What can hang from each mark
Q_479: Q_567
Q_567: Q_479 Q_766
Q_685: Q_479 Q_766
Q_206: Q_685 Q_766
Q_766: Q_206 Q_479 Q_500 Q_567
Q_500: Q_206
Q_718: Q_206 Q_766

Known rows, with every way that one mark hangs from another
Q_479[Q_567]: -0.96 1.22 -4.52 -5.19 2.12 4.71 -1.92 -1.49 1.57 3.14 0.91 -0.86 -1.19 -4.27 -1.82 3.98 -0.58 -3.32 -1.11 -0.07 -0.67 -0.12 1.66 -2.53
Q_500[Q_206[Q_685]]: -1.06 1.60 -3.13 -3.68 0.43 3.60 -1.23 -3.25 -0.16 4.21 -1.65 -3.46 2.81 -2.98 -1.15 2.90 -0.38 -1.18 -3.24 1.09 -2.99 -1.73 0.51 -1.15
Q_718[Q_766[Q_206 Q_479[Q_567]]]: -0.64 4.85 -1.43 -7.48 0.63 2.38 1.23 2.55 1.45 2.93 -2.29 3.26 -0.09 -4.67 -1.08 7.27 -1.81 -2.95 -1.94 -4.06 -0.34 -1.43 2.12 -3.56
Q_500[Q_206]: -1.79 -0.31 -4.58 -3.70 -1.05 0.81 -0.96 -1.75 -0.47 3.39 0.14 -1.78 2.38 -1.62 -0.77 3.98 0.56 -2.24 -4.14 1.12 -1.29 -1.88 0.07 -0.50
Q_206[Q_766[Q_479]]: 1.23 1.64 -2.52 -3.11 1.40 3.57 -1.65 0.96 2.67 5.98 -2.59 -3.73 -0.59 -3.13 1.32 3.64 -2.42 -1.40 -6.18 -1.49 -0.57 -3.77 0.63 -0.89
Q_766[Q_479[Q_567]]: -1.63 2.03 -4.03 -5.41 0.74 3.77 0.11 0.20 4.00 3.50 -0.38 -0.80 -1.51 -4.58 0.56 5.49 -3.44 -2.11 -2.70 -0.60 -1.62 -1.10 2.73 -3.08
Q_206[Q_685[Q_479 Q_766[Q_567]]]: -1.08 4.90 -0.18 -1.40 0.65 4.12 -0.85 -0.39 0.56 5.25 -4.63 -3.82 -1.94 -3.27 2.71 -1.68 -1.94 -3.69 -3.63 -1.53 0.39 0.96 0.73 -4.67
Q_500[Q_206[Q_685[Q_766]]]: -2.83 2.37 -2.06 -4.07 0.66 4.04 -1.76 -3.37 -1.42 4.24 -1.82 -3.08 2.56 -1.98 0.36 2.33 1.63 -2.84 -2.78 0.11 -2.31 1.31 0.29 -0.33
Q_567[Q_479]: -1.73 -2.01 -2.84 -4.49 3.15 0.38 -2.60 0.07 2.42 2.97 -0.14 -5.80 0.15 -4.85 -0.87 3.57 -1.89 -2.98 -4.65 0.81 1.70 0.03 0.10 -2.79
Q_567[Q_479 Q_766[Q_500[Q_206]]]: -3.51 -1.21 -6.18 -4.53 -1.59 0.74 -5.33 -1.92 2.90 1.83 0.08 -3.11 1.28 -2.26 -1.49 4.53 -3.44 1.06 -5.10 0.39 1.45 -2.60 3.38 0.84
Q_685[Q_479 Q_766[Q_500[Q_206] Q_567]]: -2.91 3.16 -3.81 -2.79 -4.03 2.29 -0.91 0.14 -0.52 4.03 -2.96 -2.12 -1.30 -0.44 3.83 0.45 -0.74 -1.48 -4.55 -2.72 0.75 -1.34 1.30 -2.54
Q_718[Q_766[Q_500]]: -0.05 3.20 -1.58 -5.51 -0.84 3.55 -2.34 0.45 -0.08 1.59 -0.18 1.04 -0.28 -4.11 -0.77 4.34 0.91 0.00 -4.06 -1.78 1.69 -2.26 0.83 0.71
Q_567[Q_479 Q_766]: -2.52 -1.11 -4.39 -3.23 1.03 -0.41 -4.78 -0.66 3.47 2.34 0.07 -3.07 -0.08 -3.41 -1.93 3.21 -3.80 -2.62 -5.05 1.41 2.70 -0.03 2.05 -0.77
Q_685[Q_766]: -2.69 1.63 -1.86 -3.94 1.50 2.19 -1.95 -0.37 -0.52 3.52 -0.07 -1.45 0.22 -1.95 1.67 2.14 1.91 -4.50 -3.88 -0.73 2.24 3.05 -0.56 -0.01
Q_567[Q_766]: -1.26 1.42 -4.65 -2.18 -0.60 0.86 -3.64 -1.05 2.25 2.89 0.33 0.88 0.26 -1.58 -1.52 2.61 -2.33 -2.12 -4.71 1.32 2.71 -1.09 1.63 1.02
Q_718[Q_206 Q_766]: -0.88 2.56 1.23 -4.43 -1.03 1.05 0.18 1.81 -0.74 0.54 -2.05 3.38 0.80 -3.47 -2.49 3.08 3.56 -2.84 -4.00 -2.38 1.13 1.47 1.06 -1.82
Q_718[Q_206]: -1.46 0.98 -1.02 -3.40 -0.16 0.79 0.19 0.84 0.59 1.83 -1.59 0.14 0.88 -2.29 -1.68 2.43 1.49 -2.19 -4.66 -1.56 1.80 1.02 1.07 -2.33
Q_766[Q_206[Q_685] Q_567]: 1.78 4.41 -2.00 -3.03 2.81 2.50 2.32 1.32 0.95 6.01 -5.71 -2.26 2.18 -3.59 -0.17 2.30 -2.30 -1.04 -5.06 -1.73 1.49 -3.75 1.29 -3.94
Q_718[Q_206 Q_766[Q_479[Q_567] Q_500]]: -1.86 4.71 -0.02 -7.32 -2.63 4.65 0.63 2.15 2.39 -0.10 -2.34 4.19 -1.33 -4.96 -0.77 5.89 0.29 0.81 -2.78 -4.90 -0.76 -0.35 4.59 -2.51
Q_718[Q_766[Q_206 Q_567]]: 1.54 4.09 -1.49 -3.91 0.56 -0.12 2.03 3.47 -0.48 3.64 -4.02 2.68 1.71 -3.63 -0.81 4.00 0.69 -2.85 -4.88 -2.12 2.41 -3.25 0.60 -2.61
Q_718[Q_766[Q_206 Q_479]]: -0.42 4.37 -0.41 -5.94 -0.15 -0.12 1.75 3.60 1.04 3.24 -2.79 2.25 1.07 -3.66 0.07 6.44 -1.83 -2.25 -4.65 -3.60 1.50 -2.24 0.70 -2.17
Q_500[Q_206[Q_766]]: 0.53 -0.22 -4.36 -3.23 0.32 3.12 -2.96 -1.97 -0.82 5.36 -1.70 -3.48 1.96 -1.36 -0.93 3.32 1.21 -2.12 -4.71 -0.32 -2.17 -3.83 -0.20 0.17

Rows
-2.27 2.02 1.52 -3.03 2.21 2.55 0.33 0.62 1.32 3.01 -5.46 -3.53 0.99 -4.48 0.17 0.19 1.54 -2.79 -4.50 -1.65 0.91 3.63 2.31 -4.38 -> Q_718[Q_206[Q_685[Q_766[Q_567[Q_479]]]]]
-0.71 5.35 -2.17 -6.84 2.90 5.15 1.31 0.46 3.25 4.98 -3.95 -1.57 0.17 -4.80 -0.60 5.90 -5.08 -1.25 -1.63 -3.76 -1.36 -1.89 2.93 -4.92 -> Q_766[Q_206[Q_685] Q_479[Q_567]]
-2.08 4.63 0.39 -3.06 1.04 4.67 -2.65 -1.60 0.02 4.45 -2.63 -4.34 -1.98 -2.83 1.69 -0.83 -1.65 -4.06 -2.49 -2.41 0.66 2.68 -0.07 -3.72 -> Q_206[Q_685[Q_479 Q_766]]
-1.57 2.36 -2.68 -2.85 -1.22 3.31 -1.79 -2.76 -0.08 4.31 -2.30 -4.22 0.28 -2.35 -0.55 1.19 -2.48 -1.89 -2.87 -0.40 -2.80 -1.73 0.44 -3.97 -> Q_500[Q_206[Q_685[Q_479]]]
-2.06 3.45 -6.09 -5.34 -1.21 7.34 -4.80 -4.63 2.14 2.64 -0.51 0.06 -0.08 -2.98 -2.76 4.17 -2.84 1.19 -0.91 -0.51 -2.44 -2.38 5.01 0.23 -> Q_479[Q_567[Q_766[Q_500[Q_206[Q_685]]]]]
-3.00 2.76 -6.53 -4.38 -4.07 4.22 -4.64 -2.56 2.00 2.46 0.01 0.02 -2.87 -1.13 -1.32 2.79 -4.53 -0.93 -1.24 -2.06 -0.84 -2.30 3.81 -2.84 -> Q_685[Q_479[Q_567[Q_766[Q_500[Q_206]]]]]
-2.59 3.89 -2.16 -6.32 1.05 2.77 -1.38 1.11 -0.98 3.76 -1.51 -1.02 1.29 -0.77 1.68 4.21 0.62 -1.29 -3.93 -4.99 4.96 0.40 0.39 0.16 -> Q_685[Q_766[Q_206 Q_500]]
-1.31 3.86 -6.29 -6.44 0.03 4.66 -3.55 -0.88 2.15 2.78 -0.37 2.05 -0.54 -1.88 -2.53 5.63 -3.43 -0.26 -1.69 -3.38 2.58 -2.60 4.19 -0.56 -> Q_479[Q_567[Q_766[Q_206 Q_500]]]
-4.48 2.45 -3.37 -5.56 -2.43 2.77 -0.68 -0.20 0.98 3.27 -0.95 -1.36 1.21 -1.05 3.87 4.83 -0.37 0.07 -4.93 -2.47 -0.06 -0.33 1.69 1.23 -> Q_685[Q_766[Q_479 Q_500[Q_206]]]
-3.16 2.10 -6.04 -3.78 -4.72 1.56 -2.37 -0.97 3.79 2.50 -0.61 0.88 1.00 -0.79 0.89 5.45 -4.84 2.46 -6.02 -0.39 0.10 -4.39 3.98 2.01 -> Q_567[Q_766[Q_479 Q_500[Q_206]]]
-3.83 3.70 -3.06 -6.78 0.02 5.79 -1.29 0.06 2.61 2.98 -0.32 -0.67 -1.80 -3.26 3.10 5.01 -1.32 -0.86 -2.49 -3.30 0.40 1.18 3.09 -0.44 -> Q_685[Q_766[Q_479[Q_567] Q_500]]
-1.72 4.17 1.03 -5.84 -3.44 2.06 1.12 3.03 1.71 0.24 -2.89 3.33 -0.12 -3.87 0.24 5.18 0.33 1.47 -5.40 -4.45 1.16 -0.95 2.94 -1.17 -> Q_718[Q_206 Q_766[Q_479 Q_500]]
0.65 2.27 -1.84 -3.87 4.31 1.34 1.30 1.76 2.37 5.67 -6.06 -5.57 1.97 -5.33 -0.70 2.78 -3.60 -1.54 -5.14 -1.39 1.73 -2.95 1.46 -5.65 -> Q_766[Q_206[Q_685] Q_567[Q_479]]
-1.70 2.95 -3.13 -3.30 -0.23 3.29 -0.70 0.84 0.44 3.80 -2.08 -1.30 -0.03 -2.30 3.39 1.89 1.16 -0.81 -5.44 -1.46 2.97 -0.66 1.32 0.29 -> Q_685[Q_766[Q_500 Q_567]]
2.36 -0.79 -3.21 -2.00 3.45 2.49 -2.24 1.08 2.25 6.17 -4.28 -6.43 -0.26 -4.57 0.16 1.92 -1.18 -2.33 -6.69 0.02 0.54 -4.04 0.88 -2.71 -> Q_206[Q_766[Q_567[Q_479]]]
-1.62 2.55 -6.31 -5.20 -0.58 5.64 -4.65 -2.30 3.05 2.06 0.94 1.32 -1.67 -2.88 -2.11 4.45 -2.90 -0.03 -1.76 -0.83 0.95 -1.77 4.43 0.34 -> Q_479[Q_567[Q_766[Q_500]]]
0.78 2.90 -4.26 -5.76 1.03 7.72 -3.12 -0.33 3.46 5.11 -2.18 -3.00 -2.37 -3.96 0.92 5.20 -3.00 1.10 -3.89 -3.68 -1.35 -4.99 3.30 -0.90 -> Q_206[Q_766[Q_479[Q_567] Q_500]]
-2.22 3.59 -4.81 -2.87 -4.01 4.03 -4.86 -3.38 1.70 2.98 -1.62 -1.41 -0.64 -0.80 -0.88 1.81 -5.03 1.56 -3.77 -1.17 -0.01 -3.49 3.20 -0.31 -> Q_567[Q_766[Q_500[Q_206[Q_685[Q_479]]]]]
-2.89 3.92 -0.97 -4.11 0.19 0.48 -1.25 1.94 -1.19 4.45 -2.43 -1.75 -1.38 -0.26 1.92 1.46 -1.38 -5.65 -3.00 -5.22 4.15 2.12 -0.95 -4.31 -> Q_685[Q_479 Q_766[Q_206]]
1.43 0.26 -3.24 -2.25 2.49 4.28 -2.16 -2.06 0.80 6.52 -5.82 -7.47 2.08 -4.58 -0.82 1.85 -0.90 -1.07 -5.34 0.76 -3.84 -4.53 1.51 -2.87 -> Q_500[Q_206[Q_685 Q_766[Q_567[Q_479]]]]
-2.16 2.95 -2.08 -2.54 -0.29 0.85 2.12 2.41 2.33 4.57 -3.16 -0.74 -0.03 -2.88 4.78 2.52 -0.94 -3.01 -6.11 -0.54 1.02 0.35 1.36 -1.55 -> Q_685[Q_766[Q_479 Q_567]]
-1.25 3.46 -3.76 -6.88 1.57 2.33 1.60 1.92 3.16 4.43 -2.15 -0.09 -0.10 -3.50 -0.13 6.87 -4.08 -2.16 -2.68 -3.65 0.33 -2.03 2.40 -4.37 -> Q_766[Q_206 Q_479[Q_567]]
-3.33 3.45 -1.82 -4.14 -1.59 3.57 -3.45 0.03 -0.04 3.11 -0.69 -2.80 -3.05 -1.19 3.11 0.80 -1.46 -2.31 -3.60 -4.08 3.37 1.22 0.18 -1.93 -> Q_685[Q_479 Q_766[Q_500]]
0.48 3.08 -2.60 -4.98 3.11 3.34 0.28 1.45 2.71 5.08 -6.07 -6.03 1.37 -5.28 0.02 3.42 -4.21 1.97 -5.39 -3.07 2.66 -4.80 2.67 -4.19 -> Q_766[Q_206[Q_685] Q_500 Q_567[Q_479]]
-1.11 3.40 -2.30 -3.45 1.52 0.32 1.72 2.58 -0.68 5.27 -3.85 -0.26 1.90 -1.40 2.21 2.62 1.12 -4.24 -4.89 -2.73 3.88 0.19 0.13 -2.18 -> Q_685[Q_766[Q_206 Q_567]]
-1.15 5.13 -2.47 -3.79 0.18 1.57 -0.73 0.61 3.88 4.69 -3.74 0.22 1.44 -2.11 -0.52 4.41 -6.45 -0.25 -4.94 -2.15 1.84 -2.68 3.09 -1.29 -> Q_567[Q_766[Q_206[Q_685] Q_479]]
-2.52 3.76 -4.57 -6.85 -1.27 7.47 -0.73 -2.80 3.36 3.62 -1.97 -2.62 0.15 -4.50 0.70 5.87 -4.05 2.79 -2.14 -1.77 -4.64 -3.61 4.43 -1.90 -> Q_766[Q_479[Q_567] Q_500[Q_206[Q_685]]]
-1.22 2.32 -3.74 -4.77 -0.66 5.49 -2.36 -3.16 0.24 3.60 -1.42 -3.71 2.05 -2.88 -0.33 3.54 -1.01 2.27 -3.76 -0.73 -1.55 -3.51 1.75 0.25 -> Q_766[Q_500[Q_206[Q_685]]]
3.09 1.34 -1.69 -1.90 5.05 5.43 -2.60 -0.60 2.43 6.96 -6.25 -8.24 -0.09 -6.12 -0.42 0.70 -2.29 -1.36 -5.61 -0.01 -1.36 -3.95 1.38 -3.49 -> Q_206[Q_685 Q_766[Q_567[Q_479]]]
-1.19 5.78 -0.86 -2.41 -0.47 5.80 -1.62 -0.63 0.88 4.87 -4.62 -4.21 -2.52 -3.24 3.34 -1.16 -2.62 -0.64 -3.89 -2.93 1.15 -0.46 1.61 -3.69 -> Q_206[Q_685[Q_479 Q_766[Q_500 Q_567]]]
-0.40 4.40 -2.95 -3.44 1.36 2.27 -2.58 -0.88 1.71 4.25 -2.77 0.17 1.94 -1.70 -2.41 3.18 -3.90 -1.26 -3.84 -1.63 2.87 -1.87 2.00 -0.78 -> Q_567[Q_766[Q_206[Q_685]]]
-0.43 4.74 -0.87 -5.03 2.23 2.27 1.81 1.47 2.76 5.46 -4.43 -2.63 1.74 -3.48 0.70 4.92 -5.08 -0.50 -4.52 -3.14 0.71 -2.79 1.29 -3.45 -> Q_766[Q_206[Q_685] Q_479]
1.02 4.97 2.16 -2.65 -0.36 3.19 2.02 1.44 0.21 2.05 -5.93 2.18 1.04 -5.24 -1.76 1.13 2.39 -1.44 -4.50 -1.54 -0.66 -0.27 2.45 -3.57 -> Q_718[Q_206[Q_685] Q_766[Q_567]]
-0.87 3.40 0.70 -5.47 -2.20 2.80 -0.78 1.48 -0.49 -0.16 -1.94 3.16 0.21 -3.44 -1.81 3.77 2.88 0.43 -4.33 -3.89 2.13 -0.28 1.95 -0.64 -> Q_718[Q_206 Q_766[Q_500]]
